In the rows, 128 means zero.
Known rows, with every step that occurs:
K -> Z -> A: [123 135 125 122 123 113 106 140 175 129 107 106 143 152 125 134 131 101
 116 128 147 128 128 114 118 116 127 115 160 140]
A -> T -> D: [125 133 110 120 116  93  96 107  81 110 146 115 110 139 141 132 151 138
 127 114 133 130 118 124 141 145 128 143 151 124]
F -> A -> T -> D: [133 139 119  97 121  75  83 108 109 114 140  98 120 115 143 119 167 127
 134 112 125 149 109 129 144 140 123 139 157 125]
E -> C -> Z: [119 137 107 133 115 118 129 131 176 135 127 134 127 140 121 121 171 120
 139 154  98 139 121 145 130 118 127 123 112 120]
A -> T -> D -> Z -> C: [120 131 127 119 139 159 162  95  23 105 145 113 119 135 128 136 136 141
 118 126 146 145 127 118 126 138 140 138 185 119]
R -> K: [135 121 126 145 128 109 104 121 134 122 131 109 113 122 144 129 113 126
 123 139 122 125 131 136 128 145 123 145 104 133]
F -> A -> T -> D -> Z: [130 124 136  94 122  72 125 109  81 109 150  94 124 106 141 127 178 126
 130 118 131 154 112 123 135 144 130 144 177 123]
R -> K -> Z: [137 109 127 157 122  85 104 132 156 121 121 112 131 116 126 133 117 115
 110 131 133 112 130 129 124 151 121 139 133 139]
K -> Z -> A -> T: [112 122 112 100 127 106 101 134 143 126 122 104 133 161 130 143 138 106
 117 109 164 142 130 116 111 129 128 115 173 137]
F -> R: [123 142 133 157 108 125 119 121 158 136 132 117 109 121 148 113 141 125
 122 125 115 119 116 131 139 113 123 129 139 127]
T -> A: [132 133 120 159 125  71 106 121 175 131 125 104 116 143 127 118 147 124
 117 135 143 150 123 120 128 121 122 134 118 129]
D -> Z -> C -> E -> T: [134 119 156 129 148 193 180 139 105 133 128 158 130 106 111 134 107 127
 128 147 124 118 140 137 115 120 137 121 107 125]
C -> E: [127 125 127 104 121 123 102 146 139 125 128 137 119 138 126 127 129 126
 141 138 120 112 130 139 139 122 116 130  84 134]
R -> K -> Z -> C -> E -> T: [155  97 147 156 153 163 141 147 135 132 110 157 140 109 104 134  65 123
 111 130 128  94 144 136 117 144 126 121  90 138]
K -> Z -> A -> T -> E: [118 123 125  82 121 116 104 140 119 124 128 136 143 153 137 138 111 129
 124 106 154 124 140 111 107 112 124 123 161 137]
D -> Z -> A -> T -> Y: [136 142 134 103 129 128 140 110  91 119 140  79 120 164 134 142 168 125
 130 120 150 180 143 110  94 126 142 127 178 132]
C -> Z -> D -> T: [103 137  98 123 135 174 143 139 125 137 125 149 135 108 120 114 145 129
 163 120 115 126 121 152 141 127 132 118 116 124]
M -> Z: [111 141 120 111 114 121 104 121 198 134 120 119 125 111 147 141 136 118
 133 157 110 132 130 118 126 118 125 129 131 125]
D -> T: [126 138 124 123 118  77 128 128 153 137 125 116 113 112 138 122 152 132
 146 120 121 133 122 145 143 140 129 124 109 124]
F -> R -> K: [142 125 143 165 115 117 121 120 135 130 136 108 108 114 155 115 102 129
 116 123 114 113 122 135 136 136 120 141 110 132]
K -> Z -> A -> T -> D: [130 127 120 109 122  89  99 126 103 111 123 106 137 161 131 140 131 115
 113 103 155 129 122 107 128 141 130 125 181 136]
F -> A -> T -> D -> Z -> C: [126 134 140  96 142 138 153  96  48 106 141  94 129 118 133 122 161 133
 124 121 138 163 116 121 126 134 136 135 195 121]
F -> R -> K -> Z -> C: [140 123 147 181 131 157 148 119 128 127 120 112 130 118 130 115  88 127
  97 119 134 108 128 124 124 132 125 123 154 135]
Z -> C -> E -> T -> Y: [157 150 146 139 154 192 138 121 132 138 121 139 126 130 105 125 120 139
 133 139 112 132 147 132 110 112 134 116  94 130]
F -> R -> K -> Z: [144 109 145 179 109  98 117 132 157 128 127 117 124 110 140 120 109 120
 101 115 128 100 123 128 133 141 118 134 141 138]
D -> T -> E -> C -> Z: [130 136 130 109 106  98 159 143 147 141 130 158 137 121 128 113 148 152
 159 135  84 120 127 152 138 120 127 124  76 114]
T -> E: [121 142 126 115 114 123 106 127 132 130 136 147 127 117 143 123 120 146
 137 137 115 115 131 125 128 106 120 140 115 126]
F -> R -> K -> Z -> D: [119 111 136 191 130 190 125 132 139 137 129 127 130 111 126 118  99 124
 103 117 129 104 118 130 138 136 118 131 148 138]
M -> Z -> A -> T: [107 135 116  72 127 132 104 127 157 132 123 104 123 148 156 154 122 111
 137 131 136 152 137 110 111 123 130 118 149 129]

Rows:
[110 138 108 106 129 186 147 145  99 137 132 176 149 103 125 111 117 151
 169 119 105 108 128 145 136 110 128 125 105 123] | C -> Z -> D -> T -> E
[136 133 129 147 120  33 134 127 170 138 120 108 118 128 129 115 148 132
 132 116 145 149 126 135 142 140 128 125  99 126] | D -> T -> A
[107 133 142  69 117 150 123 131 164 142 132 127 130 160 149 152 111 135
 135 147 113 148 137 112 114 110 124 122 117 121] | M -> Z -> A -> T -> E -> C
[155 115 154 141 121 115 151 143  99 119 136 157 131 100 119 137 120 128
 128 136 109  95 128 133 140 139 130 142  99 126] | C -> E -> T -> D -> Z
[124 137 134 101 141 177 128 132 105 126 121 137 126 147 118 124 112 130
 135 145 126 122 136 135 131 112 121 118  99 132] | Z -> C -> E
[130 138 117  97 124 113  99 116  75 114 131 100 117 164 146 137 132 123
 125 113 144 140 124 114 134 136 132 132 152 130] | Z -> A -> T -> D
[144 129 140 169 122 102 155 118 116 122 135 131 126  88 132 135 140 128
 117 137 109 114 119 125 132 137 141 146 140 120] | E -> T -> D -> Z
[151 110 143 171 152 128 143 147 176 139 105 154 145 131  88 121 103 120
 108 127 151 117 139 120 118 121 127 111 105 135] | K -> Z -> C -> E -> T -> A
[ 99 130 116 150 128 151 136 139 156 141 121 132 139 110 109 125 143 126
 135 114 136 121 120 139 145 140 129 115 149 130] | K -> Z -> D -> T
[154 113 138 159 134  83 117 150 180 141 121 150 123 125 116 120 117 122
 126 133 131 121 134 132 129 126 122 127  59 130] | C -> E -> T -> A
[137 120 139 143 145 169 141 148 155 138 110 161 142 115  98 130 101 120
 120 132 130 100 139 134 117 121 128 109 113 135] | K -> Z -> C -> E -> T
[ 98 139  86 136 139 210 118 130 133 131 127 149 137 123 121 118 141 120
 148 139 116 126 122 139 129 109 128 125 135 128] | C -> Z -> D
[116 129 105  90 125 135 126 133 140 133 129 118 123 181 130 131 156 113
 142 131 125 161 127 135 116 121 132 113 131 123] | E -> C -> Z -> A -> T
[127 119 143  93 137 159 161 121   4 103 145 137 125 144 116 136 120 143
 127 124 139 125 133 125 133 140 132 134 141 126] | A -> T -> D -> Z -> C -> E
[112 136 111  90 131 131 104 124 117 127 128 101 113 163 146 140 132 116
 133 114 150 151 131 125 117 123 131 122 146 132] | Z -> A -> T
[123 136 119 117 109 132 130 137 155 134 135 161 137 135 128 116 145 144
 143 153  89 123 128 139 127 103 122 132  92 119] | T -> E -> C -> Z
[145 137 126 172 123 111 115 117 139 129 126 135 121  98 133 129 126 129
 120 132 105 111 117 130 140 134 133 140 119 122] | E -> T -> D
[112 120 120 175 138 104 137 138 175 143 115 124 141 129 100 116 144 128
 122 111 157 137 121 129 141 141 126 115 139 132] | K -> Z -> D -> T -> A
[114 124 110 100 111 125 123 130 122 132 149 155 129 143 133 125 148 148
 144 136 102 133 130 139 121 112 124 132 111 115] | A -> T -> E -> C -> Z
[132 134 136 140 113  96 143 114  88 110 139 115 125 115 133 133 158 130
 121 142 121 125 117 119 141 135 133 148 154 124] | T -> D -> Z
[152 124 141 155 157 151 145 135 149 140 113 152 127 135 105 117  97 129
 119 133 137 129 136 129 121 114 129 118  74 129] | Z -> C -> E -> T -> A
[142 137 144 166 144 168 183 104  83 121 128 133 131  94 122 131 120 133
 110 143 118 124 126 122 125 129 147 136 153 118] | E -> T -> D -> Z -> C
[131 133 143 110 149 198 142 139 175 143 110 158 136 103 123 142  81 125
 136 157 105 111 143 128 119 114 130 113  85 126] | M -> Z -> C -> E -> T
[112 131 119 160 141 133 143 127 152 145 124 119 124 129 114 113 138 137
 134 116 146 150 119 137 147 136 129 122 107 126] | Z -> D -> T -> A
[127 120 126 120 114  89 139 109  58 106 153 113 115 125 138 140 165 135
 124 123 137 139 121 120 133 149 134 149 173 121] | A -> T -> D -> Z
[118 134 124  75 123 142 104 130  97 126 136 129 125 157 153 136 109 138
 137 114 143 137 138 116 111 107 126 131 132 130] | Z -> A -> T -> E
[112 135 130  53 123 142 105 133 136 131 129 131 136 141 163 151  93 131
 143 131 130 133 144 104 108 107 124 126 134 127] | M -> Z -> A -> T -> E
[152 125 142 148 140 153 138 142 116 124 112 164 148 116  97 129  98 129
 111 128 123  85 132 124 136 131 129 118 117 132] | K -> Z -> C -> E -> T -> D
[131  98 129 188 143  97 139 139 155 136 117 116 138 122 102 117 109 131
 115 108 157 128 125 132 140 165 125 128 110 136] | R -> K -> Z -> D -> T -> A
